Each row comes from the steps of one walk. Every step used is in the known rows, and no mark comes twice. Write the walk behind each row, first mark first.
Known rows:
A, D, J, R: [-20 -21  -5  -1   4  -6  -1   6  -6   2 -11  55 -15 -28  26   3  33 -11
  16   2 -16 -17  19   0  -1  -7   3  11 -29 -41 -59]
A, S, J, D: [-23  50  -5   2  27 -38 -24  -1   3   7  54  11   3 -57  70  32  25  14
 -16   9  20   4 -36  17 -32   0  11 -65  28  29  -7]
S, J, R, D, X: [-22  31 -37   7 -10 -17  -4   3 -17   7  56 -42 -10 -21  37  -1 -12  -4
   4 -24 -12 -43  19  -1 -19 -26 -19 -19   2 -14 -39]
D, S, J, R, A: [-18  26  -8   5 -20  -9  -1  37 -11   0  23   6 -31 -40  28 -22 -47   9
 -29   7 -25  -7  20  22  -8  -3   1  -8  -9  53 -60]
A, R, F: [-42  24  -6  40  -6 -12 -32  31   6  28  24 -13 -55  16  28  10 -19  11
 -58 -37  24  -7 -14  26  28 -63  11 -17  18  62 -40]
J, R, Z: [-82  -2  -5  33   9 -13 -12 -13  -4  27  52 -21 -12  11  15 -38   0 -40
  -5 -55 -32  -6  32  45  13 -61 -36  -7 -11  53 -44]
A, X: [ 12   7 -36  10  19  -9 -29  38   9  33  41 -16 -28  14  47  -9  29  30
   8 -40 -28  -1  27   1   3 -24 -22  31 -25  -9 -44]
A, S, J, R, F: [-39  45  -1  22  20 -46 -29 -16  11  -8  67 -13   0 -39  64  40   3  -8
 -11   0   7 -14 -14  24 -13 -19  18 -43  14  63 -24]
D, S, J, R: [-24  25  -9  -4 -15 -11  -2  32  -5   1  26   1 -21 -47  28 -14 -41   8
 -22   8 -32 -15  28  31 -18  -2   9 -14 -14  61 -62]
D, J, R, X, S: [-28   2  22  31   4  13 -21 -16   2  35   7  18  30  16   2  14   8 -10
  25 -15 -26 -45  39   7   8 -21  -3   9 -43  24 -43]
D, J, R: [-46 -12   1  27   4  14 -24 -12   5  30   9  21  29   0  13 -20   9 -12
  20 -11 -12 -41  47  14   3 -14 -16 -11 -43  24 -32]
X, D: [-10 -37 -17  10   6  21  -5  48   3   6  23  17   6 -23   1 -19  -9  19
   2 -14   6 -38  -5   2 -24   7  -2  26   8  -3  -3]
J, D, S: [-22  15  -4 -12 -19 -16 -10  35 -15  27 -17  44 -18 -46  29 -27   2  41
 -32 -19 -13  17 -13  26 -32  -3 -16 -29  -2 -17 -44]
X, J, R: [-65 -37 -23  29  18  14 -20  20   0  11  13 -21  28 -30  -2 -13  -8   0
  15  -5  -4 -25   9  16  15  15 -18  37 -30  38 -31]
D, S, J, R, F: [-21  34  -8   5 -20 -25   1  27   0  -4  19   2 -29 -39  36   1 -47   3
 -31   4 -26 -16  29  21 -20  -5  16  -8 -11  71 -66]
D, J, R, A, X, F: [-19  -9  -3  30  -5   0 -20   0  14  38   5  20  11  16  23  -7   5   0
  29 -19  -1 -24  36  -3  24  -8 -41  12 -36  -4 -31]
S, J, D, X: [  0  48 -30 -10 -13 -24 -10   8 -11  30  33  -9  -4 -22  55 -11  -5  11
 -40 -18  29 -18  -6 -18 -38   9 -11 -49  34 -21 -30]
A, D, X, J, R: [ -1 -30  -7 -14  -6   8 -13  18  -3  -5 -25  17  -5 -30  21  -5  13  20
  11 -15  -5 -10 -13  -7  13  15  -6  40  -5 -46 -48]
A, D: [ -9 -20 -11 -12  12 -11   5  30  -4 -11   3  40 -45 -33  36 -23  28   3
 -26  -6 -17   2  -7   7 -10  -9   7  20  -6 -48 -55]
R, S, J: [-15  19  -2  31  18 -34 -17  -3  20  16  70 -10 -49 -35  46  16 -18  15
 -64  20  30   2  34  11  -5 -31 -10 -45  33  44 -29]
J, R: [-70 -15 -15  23 -11  -8 -32  -2 -13  16  46 -18   1  -4   8 -42 -12 -15
  -8 -44 -33 -26  33  47  15 -48 -29  -2 -29  11 -56]
A, D, J: [ -1 -17  -3  -7  16   3   6  18   4  -1 -18  64 -23 -29  36  -4  39  -1
   1  13  -6 -12   9 -11 -13   8  12  11 -19 -39 -45]
D, X, S: [  3   9  27 -23   5  26 -46  -6   0   3 -18 -31   1  16  14 -36 -26  23
 -40 -27  -4 -17   9  14  25   4 -15  14  -8  24 -25]
J, D: [-31  10 -18   0  -5 -19 -18  16 -18  33   6  28 -13 -24  34 -34  21  24
 -37 -35   3   7 -16  15 -29 -17 -28 -34   7 -46 -32]
R, A, S, J, D, X: [  7  35   5  24   2 -11 -24  14 -12   6  31  12 -20 -13  56 -17  -1  24
 -43 -14  37  21 -50 -13  14  -3 -25 -27  39  -6  -4]
X, D, J: [ -2 -36  -8  16  12  34  -3  35  13  17   0  40  30 -19   2   0   3  17
  29   5  16 -50  10 -16 -26  25   3  19  -3   6   5]
A, R, S, J, D, X: [-29  39  -3  26 -14 -17 -45  16  -5  55  45 -14 -46 -19  32  35 -23  44
 -52 -12  48  11 -12  29  33 -59 -12 -73  54  42 -32]
J, D, X, S: [ -9  24   7 -25 -15  -4 -37  -1 -22  28 -27   8   2  -8  26 -21   0  33
 -39 -38   9   4 -18  10  -5   0 -32 -23   9 -39 -29]
A, X, J, R, D, S: [ -1  -6 -45  17  15  -4 -19  49  -1  23   9 -25  -4 -20  24  33  21  41
  66 -21 -43  -7  20  -4  12   0 -28  65 -46   0 -47]
D, J: [-17  -9   4  19  25  24 -12   3  17  24  -1  34  15  -1  24 -28  19   4
   0   6   6 -33  34  -2 -13   7  -3 -11 -30  28 -14]
R, X, J, D, S: [ 11   0  11  33  -4   7   6  45   8  44   3  19  17 -16   4  30  15  50
  13 -24 -21 -11 -36 -16 -24   3   7  44  -6 -10 -37]
A, S, J, R: [-41  37  -3  14  24 -33 -31 -11   6  -3  73 -11   7 -46  57  27   9  -3
   0   3   1 -11 -12  33 -10 -16  10 -50  12  56 -20]
X, D, J, R: [-22 -38 -11  22  -2  26 -11  24   2  20   7  33  40 -17  -7   3  -4   6
  43  -7   5 -58  21  -4 -14   9  -7  20 -12   5  -8]

Which walk is each row?
[-29 -15 -16   5  13   7  -5  46  -4  17 -30  23  16 -58  14  -4   1  37
  -1  12   8   5 -23   1 -18  48 -10  16 -11  21 -23] => X, J, D, S
[-49  -8 -11  15 -15  -3  -8  20 -23  -2  15 -13 -18 -34   4 -13  -7  17
  31 -37 -65 -25  22  43  -2 -54 -31  15 -42 -15 -53] => J, R, D, S
[-11  53   1  -3  17 -30 -31  -8   5  10  45   6  11 -50  71  30  21  26
 -11  -1  23   1 -38  13 -26   4   7 -66  32  25  -5] => A, S, J, D, X
[-17  45 -39  -3   1 -35  -1  17 -14  26  46   2 -17 -32  56  -9   2  -4
 -46  -6  22 -13  -3 -11 -47   3  -5 -52  27 -15 -35] => S, J, D
[ -5  33  -1  30  12 -17 -17  19 -12   2  41  19 -30 -21  57 -14   3  13
 -47  -6  32  24 -47  -9   7  -8 -20 -28  34   0  -7] => R, A, S, J, D
[-65 -13   1  40 -12 -24 -41 -18  -1  21  57 -13 -21 -18   9  -9 -19   0
 -21 -27 -14  -7  45  52  30 -65 -37 -18 -10  25 -54] => J, R, S
[ 20   4 -24  35   5   1 -20  47  -9  22  31  -1 -51  29  39 -42   7  24
 -29 -41  -2  21  -1 -21  32 -25 -44  38  -3 -28 -32] => R, A, X
[  7 -11 -15  -3  -7  13  10  64   2  -1  14  24  -1 -51  10   4 -35  27
   5  14  -3 -33   0  -1 -37  29  16  18  13  31 -18] => X, D, S, J
[-57 -31 -11  41  19  10 -25  20  -6   3  13 -11  22 -30   6  -6  -8   4
  14  -1   7  -6 -17   8  32  16 -24  35 -16  38 -18] => X, J, R, A, S
[  1 -19   2   3   5  42 -30  13  16  16 -18 -25  31  -4  13 -36 -11  45
  -1 -24  17 -23  -7 -10  13  31 -20  31  -2  17  -5] => D, X, J
[ -7  12  -6 -10 -25  -3 -32   4 -13  40 -14  16   7  -9  33 -36  12  46
 -28 -53  14   1 -20   5 -17  -6 -37 -31  17 -57 -24] => J, D, X
[-39 -10 -13  15 -19   6 -25  -1 -21   8  18 -33   0  -7   6 -22   0  19
  32 -60 -45 -34  17  28   9 -56 -45  13 -30 -43 -40] => J, R, D, X
[ -6   4 -12 -22 -11 -24  15  39 -13 -17  -1  40 -50 -61  38   4  -2   2
 -12  15 -32   2   5  12 -16   3  21   9  -8 -15 -78] => A, D, S, J, R
[  1 -20  -6  -5 -12  -4 -11  12   2 -10 -32  15 -13 -20  28   6  10  14
   2 -18   2 -10 -13 -16  11  12   0  46  -1 -41 -50] => A, D, X, J, R, F
[ 13 -13  15 -23 -16   8 -25   7  51  25  -8 -22   4   9  26 -48 -21  49
 -14 -47  11 -19  -3  15   6  12 -40  12   3 -19  -8] => D, X, F
[-34  39  -6  14  25 -33 -21  -7  -1  -8  67 -15   1 -55  58  38  18   7
  16   2  -9 -14 -18  27 -18 -23   6 -42   7  34 -15] => A, S, J, R, D
[-38 -20 -26  12  22   5 -10  33  -4  23 -14  11  20 -44  17  -9  15  25
  -5   2  20  -3 -25  -6 -16  38 -17  16  -5   0 -13] => X, J, D
[ 10  30  16 -27   5  16 -37  -8  -4   3  -2 -39   0   9  26 -20 -33  12
 -42 -16   5 -26  11   1  15  14  -6   1   6  29 -27] => D, X, S, J
[-18  24 -27  25 -15 -21  -1  16  -8  26  79 -24   4 -11  23  20 -18 -15
   3 -24 -11 -49  14  -8 -24 -23   4  -4  12   4 -50] => S, J, R, X, D
[  2  43 -27 -21 -17 -34  -5  10   6  33  28 -10  -6 -25  57  -6 -10  15
 -32 -19  33 -16 -10 -16 -39  18 -20 -45  33 -29 -24] => S, J, D, X, F
[-61   3 -10  40 -21 -32 -29 -11   1   5  32 -21 -18  12  22 -14 -21 -26
 -27 -53 -21 -27  33  29  11 -55 -15  13 -23  26 -62] => J, R, F
[-22  -4  -8  40  -1  12 -26  -2  -4  34  11  21  11  18  21 -14  11  -2
  23 -20  -7 -25  41  -6  24 -17 -32   8 -37   5 -36] => D, J, R, A, X
[-31  31  -5   0  -5 -15   9  26  -1   7  28   1 -26 -39  33 -12 -35  -3
 -21   3 -32  -6  28  30 -19  -7   6 -18  -5  83 -56] => D, S, J, R, Z
[-40   2   2  40  -3  -3 -20 -20  13  21  -1  21  15  12  24   3   2 -19
   7 -16  -5 -43  48   2   2 -19  -7  -2 -37  35 -37] => D, J, R, F
[-41  -7   3  42 -25  -6 -23   2  -7  36  57 -17   7  14  -2  -8  -3   0
   7 -64 -48 -31  17  29   9 -65 -16  20 -25 -10 -65] => J, R, X
[  0 -30   1  -5  -8   0 -17   9   1  -2 -20  17 -16 -35  22  10  11  28
   5  -6   5   0  -7  -5  20   9 -11  31   5 -41 -47] => A, D, X, J, R, S
[  8  22 -19 -10  34 -12 -38  28  -5  18  20 -27 -34  14  35  14  14  12
  -6 -21 -36   1  31   9  21 -11 -15  39 -37  17 -52] => A, X, S
[-20  16   9  41  -8  12 -26  46  -1  59  49  -8 -30  18   6  15  -1  37
 -22 -48  -4 -11 -34  28  26 -75  11  -8  16  27 -43] => A, R, X
[ -5  26   3  34  20 -10 -15  20  -5  -4  50   9 -32 -15  53 -22  -4   9
 -48  -2  27  18 -37  -6  13  -7 -14 -16  28  20  -5] => R, A, S, J
[-40  -2  -4   6 -13   3 -29  -6 -28   0   8 -41  -4  -5   2 -10  -7  10
  26 -51 -48 -33  19  33  18 -51 -43  18 -35 -32 -43] => J, R, D, X, S
[-54 -36 -28  28  23  13  -8  26  -9   1   4 -26  18 -39  -2   1   4  11
  39  -7 -18 -29   0  10   5   7 -26  48 -36   8 -22] => X, J, R, D
[-25  30 -13  12   0   7  -6  62 -19  22  17 -13 -57 -35  21  19 -10  47
  -3 -12 -12  -7 -24  33   7 -55   3 -24   6  26 -33] => A, R, D, S, J
[-49  42   1 -12  33 -25 -17 -12 -21  -5  36 -40 -30  -6  24   6 -31 -55
 -48   7 -17 -16  30  25  11  -9   0 -12 -10  78 -49] => X, S, J, R, Z
[  7   7 -10 -26   0 -19  20  47  -5 -19  -6  48 -55 -62  44   1   2  11
 -24  24 -23   4  -1   4 -24  12  28   7  -2 -13 -69] => A, D, S, J
[  8 -15   9  45  13  19   3  39  20  36  28  -4  14   3   2  15  14  34
  10 -25 -18 -25 -23 -18 -13  -3  10  58 -10   5 -30] => R, X, J
